What can hang from each mark:
fulub: fele pigodo zeru
fele: fulub
pozis: zeru
fabek: fulub
butiz: vabug
vabug: butiz fabek fele pigodo
pigodo: vabug
zeru: fulub pozis

Each row was made from one small tree. The marks that hang from a mark follow it in brackets, in alphabetical order. Every link used is in the known rows. Write each row's tree.
Known rows:
zeru{fulub{pigodo{vabug}}}: [ -8.0  -3.0  -7.7 -17.8   4.0  -8.0  -5.2  12.5  -2.7  -1.1  14.7  29.1
  22.4  -1.3 -30.1 -22.3   1.2  -0.6   1.5  -4.1  19.6]
pigodo{vabug{butiz}}: [-23.9   6.6 -25.9 -20.8  -8.6   3.2  20.0  12.4  -2.6  14.0 -18.2  10.3
  34.7  15.9 -13.4  -1.0   9.4  -2.6  -9.3  11.9   0.2]
pigodo{vabug{butiz fele}}: [-21.5  -1.7 -19.9  -7.6  -1.0   9.1  29.8  -1.8  -7.8  15.2 -22.9   7.4
  20.9  18.8   2.6  20.3  14.7 -12.2 -11.0  10.1   0.1]
fulub{fele pigodo zeru{pozis}}: [ 25.7  27.2 -23.3   3.8 -15.4  34.3  -1.7  17.0 -12.6  10.0  16.9  31.7
  15.4 -30.0 -21.3   3.0 -25.5 -43.5   5.3 -17.4  11.2]
butiz{vabug{fabek}}: [-13.7   1.9  -7.3 -24.8 -12.4  18.4   9.0   8.3   9.3  -2.7  -9.3  13.7
   4.5  25.9   4.8 -10.8  14.8 -22.2 -26.4  -9.4   7.9]
pigodo{vabug{fabek}}: [-11.4  -6.6 -17.0 -18.7  -5.9   0.9   0.6   7.0  20.0  -1.3 -25.6  18.8
   9.6  23.6 -14.9 -10.3  16.0 -10.0  -2.1   4.6   1.0]
vabug{fabek fele pigodo}: [  2.0 -25.5  -7.1  -1.3   3.3   0.8  12.0  -6.1   4.6 -16.1 -21.7  13.2
 -12.0  49.6   9.8  12.4  25.2 -34.8 -10.0   9.2   7.3]
butiz{vabug{fabek fele{fulub{zeru}}}}: [-15.1   2.3  10.6 -21.8   9.3   7.5   9.6   7.4   5.0   7.8   8.0  23.3
 -10.5   3.2  16.3  14.8  20.1 -32.7 -33.1 -13.7   6.0]
butiz{vabug{fabek fele{fulub}}}: [-20.1 -12.2   8.9  -7.4   9.7  10.1  11.1   0.9  10.1   6.1  -2.3  22.5
  -8.8  19.5  17.4   4.6  31.7 -30.3 -35.1 -13.0   4.9]
pozis{zeru{fulub{fele}}}: [  5.6   5.7  -8.4   6.8   9.3  26.1  -3.7   5.3  -9.3 -11.2   1.8  31.5
   4.5 -49.0  -7.0 -10.3   3.9 -14.7 -12.0 -20.2  18.7]
vabug{fele}: [ 10.6   2.7 -19.5   6.5  -3.3  30.6  12.9  -6.5   5.3   7.6 -18.4   2.9
   7.1   4.2   2.7  13.6  19.0 -24.7 -12.7   1.4  10.7]
vabug{butiz pigodo}: [-13.2  -3.7 -19.1 -14.9  -5.7  -4.5  21.1  12.3 -13.6   0.0  -9.4   8.1
  27.9  38.8  -2.4  -1.3  15.9 -18.5 -15.5  17.6   7.6]
pigodo{vabug{butiz fele{fulub{zeru}}}}: [-26.2   6.3  -7.9 -17.1  15.5 -10.1  17.4   9.7  -8.1  25.3  -1.8  19.3
  21.1  -8.7  -1.3  23.5  15.8 -15.2 -17.1   8.1  -4.3]
vabug{butiz fabek fele{fulub} pigodo}: [-26.1 -31.2   7.6   0.6  18.9 -23.8  22.6   4.9 -10.2  -4.6 -12.4  21.5
  -4.4  54.2  16.4  11.5  37.7 -28.5 -22.5  15.1  -1.7]
pigodo{vabug{butiz fabek fele{fulub}}}: [-36.2 -19.1   0.7  -2.8  15.2 -16.7  20.1   5.0  -0.3  11.7 -21.2  22.9
   3.2  29.2   6.1  11.2  29.3 -13.1 -18.2   9.7  -8.4]
pozis{zeru{fulub{fele pigodo}}}: [  7.1  -2.1  -8.4   7.2  10.3  16.4  -7.4   9.6 -19.0 -21.9  15.8  33.3
   3.0 -41.2 -22.7 -18.3 -10.5 -22.0   4.0 -23.7  26.5]
zeru{fulub{pigodo} pozis}: [  6.5  11.4   6.6   4.3  -4.1  11.5  -1.1  20.8  -8.8   4.4  32.3  38.5
  17.7 -10.6 -10.3 -23.5   4.6 -23.9 -13.7  -7.8  13.0]
fele{fulub{pigodo}}: [ -0.5   0.4 -16.1   0.7   5.6  -1.7  -9.1  17.4   6.3   5.3  10.0  18.0
  19.3   1.3 -31.1 -25.2  14.1 -18.6  -6.0  -2.3  17.7]
pigodo{vabug{fabek{fulub{zeru{pozis}}}}}: [-15.5   8.6  11.3 -15.8   3.1 -15.8   1.3  10.9   6.8   3.8   5.0  37.8
   9.7 -20.7  -4.6  -5.2  -7.2 -25.9 -24.2 -10.3  -8.8]
pozis{zeru{fulub}}: [ -3.1   5.7   4.1  -8.5   9.3   8.8  -0.9  13.3  -5.4 -13.4   8.5  21.1
  13.9 -35.5  -5.0 -18.7  19.0 -14.5 -19.8  -5.2  15.6]
fabek{fulub{fele pigodo zeru}}: [ 12.9  10.8 -17.8   1.5   4.6   9.9  -4.1  -1.1 -10.9  -4.8   8.6  24.9
   8.4 -37.2 -29.9  -2.9 -36.0 -22.3   2.8 -28.0  26.3]
fele{fulub{pigodo zeru}}: [  5.5  13.4 -13.9 -14.3   4.5  -3.5 -11.7  21.7   0.0   9.2  19.3  17.9
  19.2 -16.5 -32.1 -14.8   0.7 -21.1  -1.4  -3.9  19.8]

Which tree is each row?
[  0.9  23.1 -17.0 -21.5 -10.7   2.9  -2.0  25.0  -2.3  11.5  19.9  28.5
  28.6 -15.3 -28.3  -7.2 -14.2 -32.4   1.3  -1.5   2.8]	fulub{pigodo{vabug} zeru{pozis}}
[ -4.4 -15.4   0.6  -1.9   4.3 -14.4  -0.3   0.9   3.1 -19.9  -6.5  19.0
  -1.3  15.4 -22.9 -22.9  -6.3 -19.9  -7.1 -14.4  19.6]	vabug{fabek{fulub{pigodo}}}
[-25.6 -33.8  12.5   0.3  16.7 -25.4  31.6 -11.2 -16.2 -16.9 -18.0  16.0
  -7.3  46.7  22.3  15.4  13.8 -27.5 -26.3   3.8   4.2]	vabug{butiz fabek{fulub} fele pigodo}
[-19.6  -6.5  -2.2 -17.1  11.4 -14.4  -9.2  16.9  -9.5 -21.4  17.6  32.0
  17.2 -26.4 -30.8 -26.7   0.5 -12.7   1.3  -7.0  21.2]	pozis{zeru{fulub{pigodo{vabug}}}}
[  1.4  -3.6  -4.1  -6.6  16.9 -10.2   1.1   7.7   0.2   4.9  12.9  18.0
   6.7   1.5  -0.9  15.5  24.3 -34.3 -13.3   8.5   8.5]	vabug{fele{fulub{zeru}} pigodo}
[-13.7  -4.7  -0.6 -12.3  18.0 -17.0  20.9  11.9 -18.7   9.6   8.0  16.0
  14.7  12.9  10.5  22.8  21.3 -32.0 -20.2  14.1   3.7]	vabug{butiz fele{fulub{zeru}} pigodo}
[-10.9 -23.8   7.6  -7.3  12.0  -7.1   3.7  -2.0  -5.5 -13.6   2.0  33.1
 -10.1  23.7  -8.9  -1.7   9.7 -14.8   2.5  -7.6  13.0]	zeru{fulub{pigodo{vabug{fabek fele}}}}
[-16.9 -16.2  -7.9 -18.0  -2.1 -15.5  21.6  11.8  -8.2 -11.9 -18.6  11.6
  11.9  59.6   4.2  -3.0  19.4 -21.3 -13.4  15.8   3.0]	vabug{butiz fabek pigodo}
[-17.3 -16.0  -2.3 -33.2  -7.5  -2.1   9.2   8.7   6.1 -15.6  -1.5  17.6
   3.5  50.5   7.7 -10.9  16.6 -30.7 -24.5  -1.5  10.7]	butiz{vabug{fabek pigodo}}
[ 10.3  23.5 -28.0  -6.4 -12.5  20.8  -5.8  16.7  -8.6  12.4  16.4  38.3
  20.6 -28.7 -30.3   3.9 -29.2 -33.4  10.6 -15.4   4.2]	fulub{fele pigodo{vabug} zeru{pozis}}
[-14.1 -25.7  -3.8  -6.6   5.1  -5.0  32.9  -4.1 -13.1 -13.4 -22.7  10.6
  -2.4  62.7  18.3  17.8  23.8 -33.3 -14.4  15.3   0.0]	vabug{butiz fabek fele pigodo}
[-13.7  -4.6  -7.0  -5.1   7.0   9.4   5.1   6.3  -4.5   7.3  17.3  19.7
   3.8   8.1  -6.0  -2.4  15.7 -32.4 -21.0 -14.7  20.4]	butiz{vabug{fele{fulub{pigodo}}}}
[ -5.1  -2.3   8.0   4.6   3.9   7.3   8.3   8.4 -10.7   7.2  23.7  43.2
   8.8  -5.9  -2.9   1.4   7.4 -26.7 -10.1  -7.0   8.4]	zeru{fulub{pigodo{vabug{fele}}} pozis}
[ 24.0  34.8 -21.8   2.8 -15.5  43.4   1.9  13.7  -2.7  22.2   5.3  31.3
  14.8 -40.0  -5.5  10.3 -12.5 -33.9  -9.8 -13.8  -0.4]	fulub{fele zeru{pozis}}
[ 16.3  27.5 -13.3 -10.9 -14.2  19.9   1.5  24.9  -6.1   9.9  22.7  21.4
  22.5 -17.5 -19.2  -6.3  -8.2 -41.0  -6.3  -4.8  10.0]	fulub{pigodo zeru{pozis}}
[-25.2  -8.3   7.1  -6.7   5.2 -12.1  23.2   2.7  -6.0  -5.2 -22.3  12.3
   9.2  17.9   4.4  -8.3   4.5  -9.2 -27.5  -2.4   4.9]	vabug{butiz fabek{fulub}}
[ 16.7  11.0  -3.3  17.7  -4.9  30.5  -3.0  15.0 -16.5   8.9  24.1  47.4
   9.2 -24.4 -10.8 -12.6 -10.2 -24.8  -4.9 -22.1  15.1]	zeru{fulub{fele pigodo} pozis}
[  6.6  19.1   3.8  -5.6  -1.4  -2.2   0.7  16.3  -9.1   4.3  27.1  29.2
  18.6 -32.9 -17.6 -12.2 -19.9 -35.2 -16.4 -15.3  14.2]	fabek{fulub{pigodo zeru{pozis}}}
[-10.0  -8.7  -2.5 -14.9  -5.1  27.3  20.0  -5.3   6.5  -3.8 -15.6  12.2
  -9.3  30.0  19.7  12.5  18.6 -32.2 -27.1 -13.2   9.7]	butiz{vabug{fabek fele}}
[ -9.2 -14.6 -12.3  -4.2   0.5   8.6  11.0  -8.5  13.6  -1.1 -29.3  14.4
  -3.0  26.6  -2.3  12.6  19.4 -18.5  -5.1   1.8  -0.9]	pigodo{vabug{fabek fele}}
[-16.5  23.2 -12.7 -26.0 -12.5  -2.3  15.8  30.4 -21.9  15.8  16.1  26.4
  38.7  -3.3 -17.7   1.5 -15.6 -28.1  -3.6   6.0  -0.7]	fulub{pigodo{vabug{butiz}} zeru{pozis}}
[-18.6 -12.9 -27.2  -7.7  -4.0   1.5  12.0   6.0 -14.7  -5.3 -21.9  25.7
   9.2  32.5 -22.6   0.4 -17.1 -13.3  12.9 -10.3   6.9]	fulub{fele pigodo{vabug{butiz fabek}}}
[ -9.8   5.1  -2.9  -6.9   6.3   3.6  18.6  -1.2 -15.3   0.0 -15.6  23.1
   0.8 -12.1   2.3  12.8 -19.9 -15.6 -13.6 -20.3   4.9]	vabug{butiz fabek{fulub{fele zeru}}}
[  7.1  23.4  -2.8  -3.8   0.5   0.5  -8.9  33.4  -3.2  19.0  32.0  33.1
  21.6 -27.4 -19.0 -14.9   4.4 -36.4 -13.6  -4.4   4.8]	fele{fulub{pigodo zeru{pozis}}}
[-18.5  -7.2 -21.4  -7.0   0.9   0.4  27.4   0.8 -17.2   5.0 -12.3   9.8
  17.8  28.9 -14.9  15.2  -2.1 -18.4   2.4   4.9   9.3]	fulub{pigodo{vabug{butiz fele}}}
[  3.0  -7.2   2.7  -3.4  13.1  -5.0  -0.4   5.6  -2.1  -3.2   5.9  19.4
 -11.9   6.2 -10.8   8.0  10.1 -35.0  -1.8  -7.6  12.0]	vabug{fabek fele{fulub{pigodo zeru}}}
[-23.8 -21.4 -10.8 -11.9   0.4  -6.8  25.4  -0.8 -13.5  -8.3 -22.2  13.7
   3.5  49.6  -7.7  11.6   4.2 -20.1   4.3   4.8   4.0]	fulub{pigodo{vabug{butiz fabek fele}}}
